Each row comes from the steps of one path. Every step used is in the known rows, and no mark comes twice. Write the path behind each row, first mark first.
In the rows, 128 means zero.
Known rows:
tofik -> bibi -> zafi -> samas: [162 157 102 136 209 148 125  87 155  69 116  87 151  86  75 106 144 102
 152 132  52 102 158 170 139 188 145 206 121 103 100  85 101 130 151 120]
bolob -> fegap -> pesad: [143 105 119 151 151 141 157 121 133 117 121  97 140 116 138 105 162 124
 138 113  70 146 105 176 154 158 167 175 118 104 114 114 109 137 167 136]
zafi -> samas -> pesad -> fegap -> bolob: [121 112 133 150 151 119 146  99 160 118 134  51  92  95 129 111 124 105
 129  98  65 138 129 180 142 167  89 182  99  92 125  62 125 141 136 138]
gofo -> bolob -> fegap -> pesad -> gizezag -> tofik -> bibi: [146  96 124 166 158 171 152 138 144 142 117 102 125  95 137 122 203 100
 152 134  80 157  65 156 169 160 173 171 107 110 137 108  82 132 156 120]
zafi -> samas -> pesad: [112 124 125 163 180 121 140 108 161  90 124  63 115 110 123 111 120 102
 127  84  47 129 151 173 158 172  96 158 111  89  99  69 111 142 132 124]
gizezag -> pesad: [157 122 136 164 184 115 145 133 131 110 125  96 103 106 112 124 140 100
 114 122  57 133  87 143 156 153 165 174 112  97 104 123 105 157 131 133]
tofik -> gizezag -> pesad -> samas: [165 127 155 157 154 114 155 152  99 115 126  79  85 105  84 139 153 110
 110 121  56 135  68 174 130 158 157 170 109  78 108  90 111 134 130 115]
bibi -> zafi -> samas -> pesad -> patok: [110 146 123 154 148 121 130  76 176  55 110  57 125 114  93  95 146 103
 126  99  45 124 141 158 167 195 107 180 107 131 101  91 104 130 142 129]
gizezag -> bolob -> fegap -> pesad: [168 111 129 170 175 145 144 124 153 145 136 106 138 107 144 125 158 128
 128 124  69 154  95 155 177 170 173 172 101  71 109 148 145 124 146 130]
pesad -> gizezag: [120 130 127 152 144 158 158 124  80 110 117  75  88 108  83 129 134 113
 132 141  47 150 113 156 164 166 164 165  97  82 122 126 121 153 149 107]
gizezag -> bolob: [157 132 131 173 202 138 139 122 131 135 134 105 130  95 128 138 127 114
 125 142  60 137 122 131 180 170 175 175  89  61 106 164 147 142 129 112]
fegap -> bolob: [157 125 135 152 206 123 153 118 126 139 129  91 129  85 141 133 139 108
 133 158  45 129 115 138 160 147 165 218  82 104 120 141 126 154 155 111]
zafi -> samas -> pesad -> fegap -> bolob -> gofo: [128 114 126 144 146 122 148  88 162 126 127  48  89  99 151 118 115 112
 130  96  72 135 136 184 146 164  85 181  93  95 113  47 151 123 136 147]
bibi -> zafi -> samas -> pesad -> gofo: [111 144 117 141 143 120 129  92 174  68 113  59 104 113  95 104 143  99
 137  95  60 126 147 159 140 193  95 174 103 125  94  88 115 129 145 153]
fegap -> pesad: [157 114 132 163 183 121 151 135 129 108 116  79 122 121 122 115 135 120
 136 121  41 134  82 159 156 150 152 169 117 106 113 136  98 145 159 137]
samas -> pesad -> gofo -> bolob: [ 84 110 124 151 148 102 146 130 141 116  99  80 100 123 128 136 147 128
 144  90  84 136 102 144 117 164 135 154  77  93 123 107 114 156 151 153]
bibi -> tofik -> gizezag -> bolob: [104 136 135 171 161 147 131 110  91 120 127  90 116 104 106 128 136 181
 116 151  61 135 126 148 181 165 163 167 100  47 112 142 129 123 136  97]
tofik -> bibi -> zafi -> samas -> pesad: [134 155 103 135 201 145 118  89 171  62 112  81 142 101  77 107 147 110
 153 107  45 106 154 173 138 188 133 198 120 101 103  83 101 130 153 129]
fegap -> bolob -> gizezag -> pesad -> gofo: [181 124 134 144 173 102 154 114 132 152 123  93 126  97 150 150 144 124
 122 155  58 154  76 148 133 144 151 198  78 108 126 160 145 137 151 144]
gofo -> bolob -> fegap -> pesad -> samas: [157  95 136 177 166 144 162 151 141 143 120  93 141  99 160 120 198 115
 151 121  94 152  62 159 161 164 159 172  99 107 128  91  85 137 148 120]
pesad -> gizezag -> tofik -> bibi -> zafi: [122 137 121 145 155 171 136 114 113  91 111  85  91 105  57 126 150  67
 148 151  32 137 111 148 173 162 160 192 110 106 126 151  98 135 144 120]
pesad -> gofo -> bolob: [143 112 123 154 156 102 163 131 114 137 104  87 112  92 124 136 149 111
 143 139 108 130 100 136 112 167 159 167  72  96 118 106 116 158 148 143]
gizezag -> tofik -> bibi -> zafi: [127 139 115 147 199 149 125 105 145  83 112 108 135  96  85 118 144  48
 156 149  41 106 136 135 168 154 164 211 119 119 115 164  84 138 142 131]
fegap -> bolob -> gofo: [169 128 123 144 198 128 155 102 129 149 116  85 127  92 176 144 126 121
 132 154  57 124 125 142 165 142 159 215  70 108 101 119 166 129 155 123]
pesad -> gofo -> bolob -> gizezag -> tofik -> bibi -> zafi: [142 127 109 143 152 123 145 109 134 123  98 102 135  95 122 139 161  96
 157 151  98 136 101 136 118 167 155 175  84 117 130 150 111 131 149 155]
tofik -> bibi -> zafi: [143 158 102 131 206 152 125  94 134  71 108 103 152  94  73 114 149 114
 158 139  54 102 148 156 136 179 179 212 115 102 110 125 100 140 162 122]
gofo -> bolob -> gizezag -> tofik -> bibi -> zafi: [127 132 114 163 186 169 136 108 145 119 112 118 158  87 156 136 179  91
 153 155  80 149 107 127 180 161 166 171 100 126 137 174  87 129 142 116]
patok -> pesad: [126 116 121 153 187 138 138 128 144 101 126  71 115 118 114 120 118 133
 127 129  62 164 149 155 142 153 138 187 117 101 109 130 109 148 142 143]
gofo -> bolob: [131 118 128 174 192 146 155 133 123 132 119 101 131  82 153 130 165 109
 140 141  90 140 108 125 168 165 174 165  88 103 123 118  92 159 141 103]
samas -> pesad -> gizezag -> tofik: [ 58 116 134 156 137 148 139 129 124  98 110  74  72 136  98 132 135  89
 136  98  27 152 106 148 178 150 130 158 102  94 129 147 106 148 141 130]
gofo -> bolob -> fegap: [123 108 120 167 168 161 158 123 131 141 122 115 145  82 167 121 189 114
 142 134 110 149 118 143 166 169 182 169  91 104 125 101  98 152 150 107]
patok -> pesad -> veza: [168 109 127 139 176 126 138 119 139 123 128  80  88 129 107 124 116 127
 135 139  56 169 129 164 122 144 128 190 107 106 122 113 105 147 140 161]
fegap -> pesad -> samas -> zafi: [163 118 145 182 175 104 149 154 119  93 111  64 119 116 110  99 134 103
 156 120  37 133  53 171 153 159 122 205 114  96 111 123 117 135 146 152]
bibi -> zafi -> samas: [141 151 119 151 171 145 134  90 160  72 125  70 124  92 103  99 146  88
 134 127  56 125 158 152 170 191 119 184 112 128  90 100 105 131 140 125]

Which path is each row?
[110 114 134 159 118 128 143 119 103 128 116  90  98 103 111 121 176 178
 117 136  99 144  86 160 140 162 158 162  99  76 117  88 107 126 143 125]	bibi -> tofik -> gizezag -> pesad -> gofo -> bolob -> fegap
[138 110 116 140 158 105 145 130 139 108 115  62 100 123  96 125 111 134
 130 127  80 159 137 161  98 156 127 186 102  98 107 117 124 146 145 173]	patok -> pesad -> gofo
[139  98 129 169 142 168 161 138 133 144 120  93 119  99 152 120 200 127
 142 126  91 169  69 156 169 168 170 156  97 110 132  99  94 138 160 117]	gofo -> bolob -> fegap -> pesad -> gizezag
[136 123 117 155 212 137 135 118 128 103 113 111 138  94  95 126 128  52
 150 148  43 106 133 143 162 140 170 202 119  96 120 156  88 147 138 122]	gizezag -> tofik -> bibi
[140 110 130 166 149 148 156 120 123 150 124 103 120  88 171 136 170 126
 129 140 111 173  70 141 157 159 163 150  94 107 147 138 106 143 135 130]	gofo -> bolob -> gizezag -> pesad -> fegap
[199 107 138 149 172 109 150 127 124 131 118  88  95 131 116 118 131 116
 144 130  35 140  62 167 136 140 142 171 106 112 126 121  96 144 159 153]	fegap -> pesad -> veza
[163  97 131 164 147 105 157 142 139 139 104  82 117 119 145 133 152 103
 144 131  74 153  47 148 135 145 135 152  97 122 129 156 102 130 155 165]	fegap -> pesad -> gofo -> bolob -> gizezag -> tofik
[149 122 124 166 177 152 144 112 137 143 138 116 144  94 141 130 152 120
 127 134  80 146 131 147 177 176 184 179  92  61 107 145 153 134 137 116]	gizezag -> bolob -> fegap
[106 131 139 164 148 133 134 116  92 105 121  86  98 110  97 119 145 172
 109 137  59 133 103 156 166 154 156 166 115  71 111 115 102 132 138 109]	bibi -> tofik -> gizezag -> pesad
[134 133 139 180 179 110 149 138  93  86 114  76 126  95 102 102 125  83
 159 135  54 122 103 158 153 170 131 224 100  78 108 116 134 149 129 134]	pesad -> samas -> zafi
[147 129 144 150 151 129 149 132 105 114 127  91  83 101  94 134 151 119
  99 124  60 139  93 164 136 158 173 158 111  85 105 104 116 139 143 114]	tofik -> gizezag -> pesad
[177 108 127 161 156 124 148 125 150 150 130 100 129 110 132 129 154 129
 130 123  79 150  88 158 149 173 166 171  91  69 108 139 155 124 149 149]	gizezag -> bolob -> fegap -> pesad -> gofo
[129 132 107 151 192 150 139  99 113 107 112 119 166 104 131 138 125  86
 146 153  50 137 135 153 164 140 163 178 117  95 133 194 109 131 143 124]	bolob -> gizezag -> tofik -> bibi
[198 115 144 149 173 103 143 124 126 133 126 104  76 116 105 128 137  96
 122 132  51 138  68 151 135 143 154 177 102 102 116 107 102 155 131 150]	gizezag -> pesad -> veza
[165 128 134 163 173 119 152 130 110 115 120  95 140 118 134 141 137 116
 130 129  57 155  74 164 153 150 144 167 110  90 123 154 118 131 127 133]	bolob -> gizezag -> pesad -> samas
[163 117 136 147 125 131 152 125 118 146 128  93 102 104 108 139 160 143
 111 126  81 153  93 178 125 175 173 156  93  63 109 115 158 114 157 132]	tofik -> gizezag -> bolob -> fegap -> pesad -> gofo
[180 119 151 171 187  98 151 158 124 112 123  81 105 111  99 131 143  89
 129 119  53 128  57 155 148 152 143 188 110  88 107 106 100 148 117 133]	gizezag -> pesad -> samas
[113 125 119 160 170 146 148 103 109 114 117 112 150 109 152 137 122  80
 136 150  53 151 133 141 182 138 153 164 110 107 129 208 113 135 136 126]	bolob -> gizezag -> tofik
[140 143 106 150 183 155 131  83 145  90 118 103 163  99 123 125 135  74
 145 147  47 138 147 160 170 159 133 180 122 115 121 170 106 115 137 129]	bolob -> gizezag -> tofik -> bibi -> zafi -> samas
[145 119 131 152 171 112 139 101 157 107 127  69  94 118 118 115 119  99
 133  92  42 134 135 180 142 164  88 160 103  93 109  56 109 142 131 138]	zafi -> samas -> pesad -> veza
[133 108 133 137 134 138 159  95 106 156 133  89 107  82 148 130 129  93
 139 167  83 155 101 154 149 139 147 207  89 108 164 172 133 142 145 144]	pesad -> fegap -> bolob -> gizezag -> tofik
[171 109 136 162 158  90 153 145 138 137 113  90  89  99 117 135 159 103
 122 125  95 138  56 134 118 160 158 164  88 102 110 101 109 155 133 155]	gizezag -> pesad -> gofo -> bolob
[115 124 123 158 168 141 134 112 157  90 121  57  95 110  86 119 128  80
 136  95  30 135 132 180 163 168  95 165 117  84 111  72 104 132 131 122]	zafi -> samas -> pesad -> gizezag -> tofik -> bibi
[126 124 120 171 181 158 155 117 116 136 117 110 156  89 178 140 163 128
 139 147  92 162 110 134 171 161 169 149  89 105 134 153 105 145 144 105]	gofo -> bolob -> gizezag
[168 122 130 157 155 152 136 127 155  93 117  57  89 117  72 110 153  79
 144 127  16 144  70 173 172 162 119 175 128 122 116 120  87 116 151 140]	fegap -> pesad -> gizezag -> tofik -> bibi -> zafi -> samas
[124 144 106 144 182 159 130  89 128  92 110 117 164 106 123 132 138  84
 151 153  47 138 137 148 170 152 159 185 117 115 130 202 106 122 145 130]	bolob -> gizezag -> tofik -> bibi -> zafi
[153 140 122 140 200 146 135  94 146 126 121 107 157  90 142 139 153  89
 147 173  36 139 115 139 170 143 157 224  93 127 133 198 120 123 155 124]	fegap -> bolob -> gizezag -> tofik -> bibi -> zafi
[158 119 144 149 130 109 157 141 110 134 118  86  72  95  98 142 166 122
 103 126  91 144  69 158 107 164 167 150  92  89 111  87 120 139 143 133]	tofik -> gizezag -> pesad -> gofo -> bolob
[131 128 124 164 153 144 139 104 159 115 125  50  86 116 129 131 119 119
 119  89  45 150 134 175 177 179  93 146  94  71  91  64 161 113 125 127]	zafi -> samas -> pesad -> gizezag -> bolob -> gofo
[175 103 121 157 166 108 150 137 143 134  99  87 130 114 128 135 154 109
 153 133  70 141  49 158 120 147 144 164 103 112 132 145  97 127 159 163]	fegap -> pesad -> gofo -> bolob -> gizezag -> tofik -> bibi
[107 114 127 151 142 123 146  99 150 102 129  54  92 103 117 105 117 103
 130  87  73 136 142 184 141 174  91 163 111  86 120  58 117 143 132 141]	zafi -> samas -> pesad -> fegap
[157 125 147 170 138 142 146 134 116 129 135  89 109  97 111 122 165 129
 122 127  66 156  82 182 152 182 159 183 100  58 108 116 163 108 145 125]	tofik -> gizezag -> bolob -> fegap -> pesad -> samas -> zafi
[112 138 127 166 157 150 132  99  94 127 119  87 114 107 129 135 127 189
 116 147  68 132 133 151 184 161 159 164  94  50 100 128 155 107 136 105]	bibi -> tofik -> gizezag -> bolob -> gofo
[105 148 120 149 161 141 125  92 178  63 120  65 114 111 106 101 147  98
 136  96  47 130 154 156 168 191 103 174 112 127  93  96 104 129 142 134]	bibi -> zafi -> samas -> pesad
[149 113 134 161 191 121 146 153 138 103 126  57 117 124 100 126 123 120
 142 125  57 158 118 168 135 153 117 202 115  91 112 112 102 140 127 143]	patok -> pesad -> samas
[ 86 135 130 159 152 143 138 107  75 102 117  85 115 107 100 117 135 175
 122 146  60 127 138 157 166 157 159 169 109  66 116 124 106 134 148  98]	bibi -> tofik -> gizezag
[138 106 123 150 124 158 161 124 117 120 120  84 114 121 116 110 169 129
 138 117  62 162  89 183 158 163 163 167 114  99 121 109 115 133 169 132]	bolob -> fegap -> pesad -> gizezag
[118 103 123 138 140 141 146 117 130 116 132  60  84 111 106 111 114 135
 131 131  94 171 137 169 121 155 131 191 116  97 135 117 116 149 140 164]	patok -> pesad -> fegap
[153 132 127 147 193 135 153 103 118 142 126  99 153  92 166 143 137 126
 132 163  48 151 117 147 162 145 161 204  82 106 131 176 138 139 157 113]	fegap -> bolob -> gizezag
[153 134 124 159 150 166 150 114 104 142 120  78  85 108 120 151 126 130
 124 143  56 156 109 147 187 170 166 160  78  62 104 130 182 118 135 116]	pesad -> gizezag -> bolob -> gofo
[138 124 127 160 135 174 152 119 107 139 132  91  99 102 102 136 156 124
 125 140  63 168 108 157 181 180 176 166  88  59 120 136 154 133 141 109]	pesad -> gizezag -> bolob -> fegap
[145 103 123 131 147 138 146 107 145 144 131  54  83 105 142 126 114 142
 130 143  91 172 128 167 125 144 126 215  96 108 129 107 151 130 146 169]	patok -> pesad -> fegap -> bolob -> gofo
[145 138 115 153 201 146 123 100 162  82 118  96 134  89  85 111 141  39
 152 143  40 106 144 147 171 162 138 205 124 118 107 134  84 130 133 128]	gizezag -> tofik -> bibi -> zafi -> samas
[ 95 141 127 152 137 155 124  98 174  68 120  57  86 115  90 106 152  70
 136 104  34 142 136 152 186 184  93 171 112 132 102 110  99 123 134 135]	bibi -> zafi -> samas -> pesad -> gizezag -> tofik
[156 140 131 152 160 150 146 109 106 142 125  94 102  96 135 154 129 140
 105 136  72 139 130 159 160 167 178 156  85  59  91 118 183 108 140 109]	tofik -> gizezag -> bolob -> gofo
